Known rows, with every step that occurs:
c/s/t/n: [ 0.18  0.20 -0.12  0.25 -0.25  0.16 -0.02 -0.10  0.06 -0.19  0.04  0.07
 -0.18  0.02 -0.33  0.05  0.07 -0.04  0.09  0.03 -0.12  0.35  0.10 -0.10
  0.35 -0.16  0.13]
d/f/k: [ 0.19  0.07  0.04  0.18  0.08 -0.27  0.04 -0.11  0.17 -0.03 -0.12  0.08
 -0.09 -0.01 -0.23  0.17 -0.01 -0.10 -0.03  0.09  0.11  0.17  0.00 -0.04
 -0.08  0.10  0.13]
t/n: [ 0.25 -0.01  0.03  0.02 -0.16  0.05 -0.04 -0.13  0.05  0.03 -0.01  0.02
 -0.10 -0.17 -0.16  0.02  0.09  0.04  0.06 -0.06 -0.12  0.21  0.01 -0.08
  0.13 -0.03  0.09]
b/s/t/n/m/f: [ 0.25  0.19 -0.21 -0.05 -0.18 -0.24  0.06 -0.11  0.06  0.01  0.09  0.07
 -0.13  0.09 -0.18  0.09  0.01 -0.07 -0.09  0.08 -0.05  0.45 -0.06 -0.35
  0.40  0.18 -0.03]
b/s: [ 0.12  0.15 -0.08 -0.25 -0.01  0.04 -0.07 -0.12  0.01  0.09 -0.03  0.02
 -0.04  0.06 -0.16  0.09  0.03  0.01  0.01  0.04 -0.03  0.10 -0.10 -0.22
  0.25  0.16 -0.08]
c/f/d: [ 0.15  0.00 -0.02  0.33  0.06  0.00 -0.07 -0.10  0.21 -0.11 -0.19  0.02
 -0.06  0.22 -0.25  0.15  0.00  0.07 -0.05  0.17 -0.10  0.11  0.10 -0.01
  0.15  0.25  0.10]
k/f: [ 0.08  0.03  0.02  0.02 -0.12  0.11  0.11 -0.14  0.10  0.03 -0.10  0.06
  0.07 -0.02  0.09  0.16  0.04  0.02 -0.09  0.06  0.00  0.24 -0.05 -0.12
 -0.02  0.09 -0.06]
k/n/t: [ 0.16  0.15 -0.05  0.01 -0.11  0.25  0.09 -0.16  0.08 -0.19  0.01 -0.03
  0.01  0.08  0.22  0.10 -0.03 -0.18  0.00  0.06 -0.16  0.33 -0.03 -0.16
  0.05  0.02  0.03]
m/n/t/s: [ 0.27  0.02 -0.05 -0.08 -0.27  0.08 -0.22 -0.19  0.07 -0.01  0.04  0.02
 -0.05 -0.12 -0.24  0.07  0.02 -0.27  0.03  0.02 -0.14  0.35 -0.05 -0.09
  0.16  0.14  0.13]
k/n/m: [ 0.17  0.18 -0.12 -0.06 -0.02  0.18  0.15 -0.08  0.09 -0.02 -0.08 -0.01
  0.05  0.29  0.22  0.14  0.02 -0.08 -0.14  0.05 -0.15  0.08  0.06 -0.16
  0.10  0.04 -0.05]
s/t/n/m: [ 0.20  0.19 -0.10  0.02 -0.18 -0.06  0.18 -0.10  0.14 -0.05  0.06  0.03
 -0.09  0.06 -0.04  0.09  0.07 -0.03 -0.07  0.02 -0.10  0.45  0.09 -0.19
  0.26 -0.07  0.02]
n/k/f/c/s: [ 0.18 -0.03 -0.32 -0.06 -0.13  0.39 -0.02 -0.11  0.16 -0.08 -0.07  0.08
  0.03  0.41 -0.07  0.12  0.01  0.06 -0.12  0.00 -0.07  0.49 -0.01 -0.02
  0.17 -0.02  0.10]
n/k/f: [ 0.14 -0.03 -0.18 -0.10 -0.06  0.14  0.17 -0.10  0.12  0.01 -0.06  0.06
  0.15  0.28  0.05  0.13  0.00  0.04 -0.12  0.00 -0.04  0.31 -0.12 -0.04
  0.06 -0.03  0.01]
m/n: [ 0.24  0.09  0.02  0.03 -0.16  0.01 -0.18 -0.13  0.11  0.11 -0.09  0.02
 -0.10 -0.19 -0.17  0.07  0.08 -0.17  0.02  0.04 -0.09 -0.02  0.01 -0.11
 -0.09 -0.06  0.02]
b/s/t: [ 0.09  0.31 -0.12 -0.17 -0.05 -0.04  0.10 -0.12  0.11  0.02  0.06  0.05
 -0.09  0.07 -0.12  0.10  0.01 -0.07  0.04  0.11 -0.01  0.29 -0.08 -0.28
  0.28  0.09 -0.12]
b/s/t/n/k/f/c: [ 0.26  0.15 -0.27 -0.15 -0.21  0.07  0.17 -0.17  0.25 -0.04  0.14  0.08
 -0.12  0.23 -0.16  0.08 -0.02 -0.02 -0.04  0.02 -0.06  0.76 -0.10 -0.22
  0.36  0.09 -0.02]
s/t/n: [ 0.20  0.17 -0.02  0.09 -0.19 -0.04  0.15 -0.13  0.16 -0.06  0.08  0.04
 -0.15 -0.16 -0.09  0.05  0.06 -0.04  0.08  0.01 -0.09  0.41  0.04 -0.15
  0.16 -0.10  0.03]
d/f/c/s/b: [ 0.20  0.15 -0.10  0.07 -0.12  0.14 -0.19 -0.14  0.19 -0.14 -0.02  0.13
 -0.14  0.11 -0.09  0.14  0.02 -0.02  0.03  0.16  0.10  0.33  0.11 -0.19
  0.03 -0.03  0.18]
c/f: [ 0.14  0.06  0.08  0.18  0.09 -0.03 -0.05 -0.10  0.09  0.04 -0.11  0.02
 -0.02  0.05 -0.16  0.12  0.00  0.06 -0.01  0.09 -0.07  0.11  0.02 -0.10
  0.10  0.13  0.09]
n/t/s/b: [ 0.18  0.09 -0.10 -0.27 -0.19  0.13  0.00 -0.17  0.10 -0.13  0.15  0.06
  0.00 -0.01  0.08  0.05 -0.02 -0.10  0.11  0.04 -0.02  0.52 -0.06 -0.12
  0.30  0.13  0.11]
d/f/l: [ 0.19 -0.03  0.00  0.06  0.01 -0.02 -0.16 -0.17  0.17 -0.04 -0.08  0.05
 -0.07 -0.04 -0.12  0.12 -0.04 -0.13  0.00  0.15  0.00  0.16 -0.03 -0.11
 -0.06 -0.03  0.01]
m/f/c/s/b: [ 0.26  0.06 -0.23  0.02 -0.19  0.15 -0.28 -0.12  0.14 -0.07 -0.02  0.12
 -0.21 -0.04  0.05  0.04  0.02  0.02  0.03  0.11  0.02  0.31  0.06 -0.21
  0.05  0.05  0.12]
n/m/f: [ 0.17  0.00 -0.17 -0.07 -0.03 -0.11 -0.08 -0.08  0.01  0.08 -0.11  0.04
  0.04  0.12  0.09  0.13  0.05  0.01 -0.21  0.07 -0.05  0.15  0.00 -0.24
  0.06  0.16  0.02]
f/k/n/t/s/b: [ 0.30  0.17 -0.13 -0.03 -0.10  0.07  0.23 -0.14  0.25 -0.21  0.10  0.04
 -0.15  0.07  0.08  0.06 -0.10 -0.24  0.10  0.03 -0.02  0.47 -0.01  0.04
  0.22  0.15  0.12]
c/s/t/n/m: [ 0.18  0.21 -0.19  0.18 -0.24  0.13  0.02 -0.08  0.04 -0.18  0.03  0.06
 -0.12  0.20 -0.28  0.09  0.09 -0.04 -0.04  0.03 -0.14  0.38  0.15 -0.14
  0.44 -0.13  0.11]
f/k/n: [ 0.25  0.15 -0.06  0.12  0.04  0.04  0.18 -0.10  0.20 -0.04 -0.11  0.01
 -0.15  0.03  0.00  0.08 -0.03 -0.14  0.01  0.00 -0.05  0.12  0.03  0.05
 -0.01  0.06  0.02]
k/f/w: [ 0.15 -0.09 -0.02 -0.01 -0.20 -0.10  0.09 -0.17  0.17 -0.01 -0.07  0.10
  0.11 -0.19  0.12  0.14  0.03 -0.06 -0.08  0.06  0.07  0.24  0.00  0.00
  0.04  0.04 -0.11]
m/n/k/f/c: [ 0.31 -0.04 -0.19 -0.06 -0.20  0.16 -0.08 -0.15  0.26  0.08 -0.06  0.06
 -0.03  0.12 -0.08  0.10  0.02 -0.13 -0.12  0.01 -0.08  0.36 -0.04 -0.05
 -0.08 -0.04  0.05]

Rows:
[ 0.23  0.00 -0.19  0.02  0.03 -0.25  0.00 -0.07  0.10  0.05 -0.14  0.05
 -0.05  0.10 -0.01  0.11  0.02 -0.05 -0.21  0.04  0.01  0.20  0.03 -0.12
  0.07  0.21  0.05]
n/m/f/k
[ 0.27  0.09 -0.12  0.02 -0.06  0.11  0.15 -0.15  0.17 -0.16  0.01  0.01
 -0.11  0.09 -0.07  0.08 -0.08 -0.24  0.03 -0.01 -0.10  0.44 -0.03  0.06
  0.22  0.23  0.12]
f/k/n/t/s
[ 0.24  0.20 -0.23 -0.15 -0.12 -0.06  0.15 -0.11  0.12 -0.03  0.15  0.05
 -0.11  0.20 -0.28  0.04 -0.01 -0.04  0.05 -0.01 -0.08  0.47 -0.12 -0.19
  0.43 -0.02  0.00]
b/s/t/n/k
[ 0.30  0.04 -0.12  0.22 -0.01 -0.16  0.07 -0.10  0.15 -0.01 -0.12  0.05
 -0.18 -0.07  0.05  0.08 -0.05 -0.15 -0.02  0.06 -0.02  0.12 -0.05 -0.05
 -0.09  0.17  0.05]
m/f/k/n
[ 0.20  0.25 -0.09 -0.08 -0.16 -0.08  0.09 -0.14  0.10 -0.02  0.12  0.04
 -0.16 -0.03 -0.25  0.06  0.03 -0.06  0.08  0.04 -0.06  0.40 -0.06 -0.25
  0.37  0.06 -0.04]
b/s/t/n
[ 0.27 -0.01 -0.13  0.03 -0.19  0.04  0.01 -0.12  0.16  0.06 -0.07  0.06
  0.04  0.12 -0.12  0.11  0.01 -0.16 -0.10  0.03 -0.07  0.19 -0.09 -0.03
 -0.05 -0.09  0.02]
m/n/k/f
[ 0.23  0.13  0.01  0.28  0.01 -0.13  0.14 -0.15  0.19 -0.22 -0.04  0.05
 -0.07  0.10 -0.04  0.18 -0.08 -0.27 -0.04  0.12  0.03  0.38 -0.02 -0.07
 -0.05  0.11  0.16]
d/f/k/n/t
[ 0.28  0.09 -0.23  0.18 -0.17  0.09 -0.08 -0.13  0.21 -0.18  0.05  0.11
 -0.15  0.27 -0.33  0.12  0.01 -0.05 -0.01  0.07 -0.03  0.61  0.07 -0.12
  0.20 -0.11  0.27]
d/f/c/s/t/n/k
[ 0.23  0.12 -0.29  0.05 -0.22 -0.01  0.25 -0.13  0.25 -0.17  0.07  0.08
 -0.08  0.37 -0.29  0.12 -0.03 -0.03 -0.05  0.10 -0.06  0.58 -0.08 -0.12
  0.44  0.14 -0.02]
b/s/t/n/k/f/d
[ 0.20  0.11 -0.09 -0.29 -0.13  0.10  0.04 -0.12  0.13  0.06  0.08  0.09
 -0.05 -0.04  0.01  0.05  0.01  0.01  0.15  0.03  0.03  0.19 -0.03 -0.05
  0.25  0.12  0.06]
t/s/b
[ 0.25  0.12 -0.17  0.00 -0.15 -0.02  0.21 -0.09  0.18 -0.07  0.11  0.04
 -0.09  0.10 -0.13  0.03  0.03 -0.02  0.05 -0.03 -0.11  0.48 -0.02 -0.07
  0.22 -0.19  0.08]
s/t/n/k
[ 0.24  0.14  0.02  0.28  0.06 -0.17  0.16 -0.12  0.21 -0.08 -0.11  0.07
 -0.10  0.08 -0.08  0.18 -0.06 -0.19 -0.02  0.12  0.06  0.14  0.00 -0.03
 -0.10  0.09  0.12]
d/f/k/n
[ 0.26  0.13  0.04  0.37  0.14 -0.08  0.16 -0.09  0.22 -0.05 -0.13  0.02
 -0.15  0.12 -0.15  0.12 -0.08 -0.10 -0.01  0.07 -0.07  0.14  0.05  0.05
  0.08  0.17  0.12]
c/f/k/n
[ 0.26  0.15 -0.03  0.31  0.16 -0.09  0.18 -0.07  0.21 -0.04 -0.14  0.01
 -0.09  0.31 -0.11  0.15 -0.07 -0.09 -0.15  0.08 -0.09  0.19  0.11  0.00
  0.18  0.21  0.11]
c/f/k/n/m
[ 0.34 -0.01 -0.37  0.13 -0.24  0.11 -0.17 -0.11  0.16 -0.12  0.04  0.10
 -0.23  0.13 -0.21  0.02  0.02 -0.01 -0.01  0.02 -0.11  0.60  0.02 -0.14
  0.22 -0.03  0.21]
m/f/c/s/t/n/k
[ 0.17  0.07 -0.09  0.12 -0.07  0.17 -0.26 -0.15  0.13 -0.08 -0.10  0.09
 -0.10  0.13 -0.23  0.17  0.03 -0.02 -0.04  0.12  0.02  0.30  0.10 -0.17
  0.04  0.06  0.19]
d/f/c/s
[ 0.30  0.10 -0.06 -0.12 -0.31  0.06 -0.14 -0.19  0.14 -0.06  0.12  0.06
 -0.09 -0.14 -0.09  0.04 -0.01 -0.28  0.09  0.06 -0.06  0.37 -0.03 -0.10
  0.17  0.05  0.12]
m/n/t/s/b
[ 0.36 -0.06 -0.13  0.12 -0.11 -0.26 -0.01 -0.09  0.08  0.02 -0.06  0.04
 -0.15 -0.03 -0.17  0.05  0.05 -0.03 -0.14 -0.05 -0.07  0.33  0.04 -0.08
  0.18  0.14  0.14]
t/n/m/f/k
[ 0.28  0.14 -0.25  0.35 -0.21 -0.12  0.03 -0.07  0.10 -0.19 -0.01  0.10
 -0.24  0.13 -0.35  0.07  0.03 -0.11 -0.08  0.04 -0.06  0.46  0.12 -0.09
  0.39  0.01  0.18]
c/s/t/n/m/f/k
[ 0.28  0.01 -0.20  0.01 -0.12 -0.15  0.05 -0.10  0.11 -0.02 -0.06  0.05
  0.05  0.07  0.28  0.12 -0.02 -0.16 -0.17  0.09 -0.06  0.10  0.04 -0.12
  0.06  0.10 -0.05]
k/n/m/f/w
[ 0.30  0.19 -0.23  0.02 -0.12 -0.36  0.13 -0.10  0.14 -0.02  0.07  0.07
 -0.22  0.08 -0.28  0.08 -0.01 -0.12 -0.09  0.05 -0.01  0.51 -0.04 -0.24
  0.41  0.22  0.01]
b/s/t/n/m/f/k
[ 0.29  0.03 -0.14  0.21 -0.05 -0.12  0.05 -0.13  0.13 -0.16 -0.06  0.03
 -0.15 -0.05  0.10  0.08 -0.08 -0.23 -0.04  0.06 -0.05  0.37 -0.07 -0.09
 -0.04  0.18  0.10]
m/f/k/n/t
[ 0.33 -0.06 -0.24  0.08 -0.25  0.11 -0.26 -0.12  0.04 -0.04 -0.04  0.06
 -0.16  0.11 -0.19  0.05  0.09  0.04 -0.14 -0.02 -0.15  0.43  0.12 -0.18
  0.29  0.10  0.19]
t/n/m/f/c/s
[ 0.29  0.16 -0.26 -0.14 -0.19 -0.14 -0.03 -0.15  0.16  0.02  0.10  0.07
 -0.20  0.09 -0.13  0.08  0.01 -0.05 -0.11  0.06 -0.06  0.62 -0.01 -0.37
  0.37  0.23 -0.01]
b/s/t/n/m/f/c
[ 0.21  0.06  0.05  0.29  0.16 -0.18  0.04 -0.09  0.18  0.01 -0.15  0.03
 -0.14  0.03 -0.28  0.11 -0.03 -0.01 -0.02  0.06 -0.01  0.18  0.05  0.03
  0.11  0.18  0.14]
c/f/k
[ 0.24  0.07 -0.26  0.16 -0.08  0.05  0.06 -0.08  0.15 -0.12 -0.15  0.02
 -0.01  0.35  0.17  0.16 -0.02 -0.08 -0.19  0.16 -0.14  0.08  0.08 -0.15
  0.06  0.23  0.00]
k/n/m/f/d
[ 0.14  0.20 -0.21  0.01 -0.15  0.35 -0.14 -0.13  0.20 -0.12 -0.03  0.06
 -0.20  0.10 -0.11  0.09  0.07 -0.01  0.01  0.06 -0.08  0.46  0.15 -0.16
  0.19 -0.05  0.06]
f/c/s/t
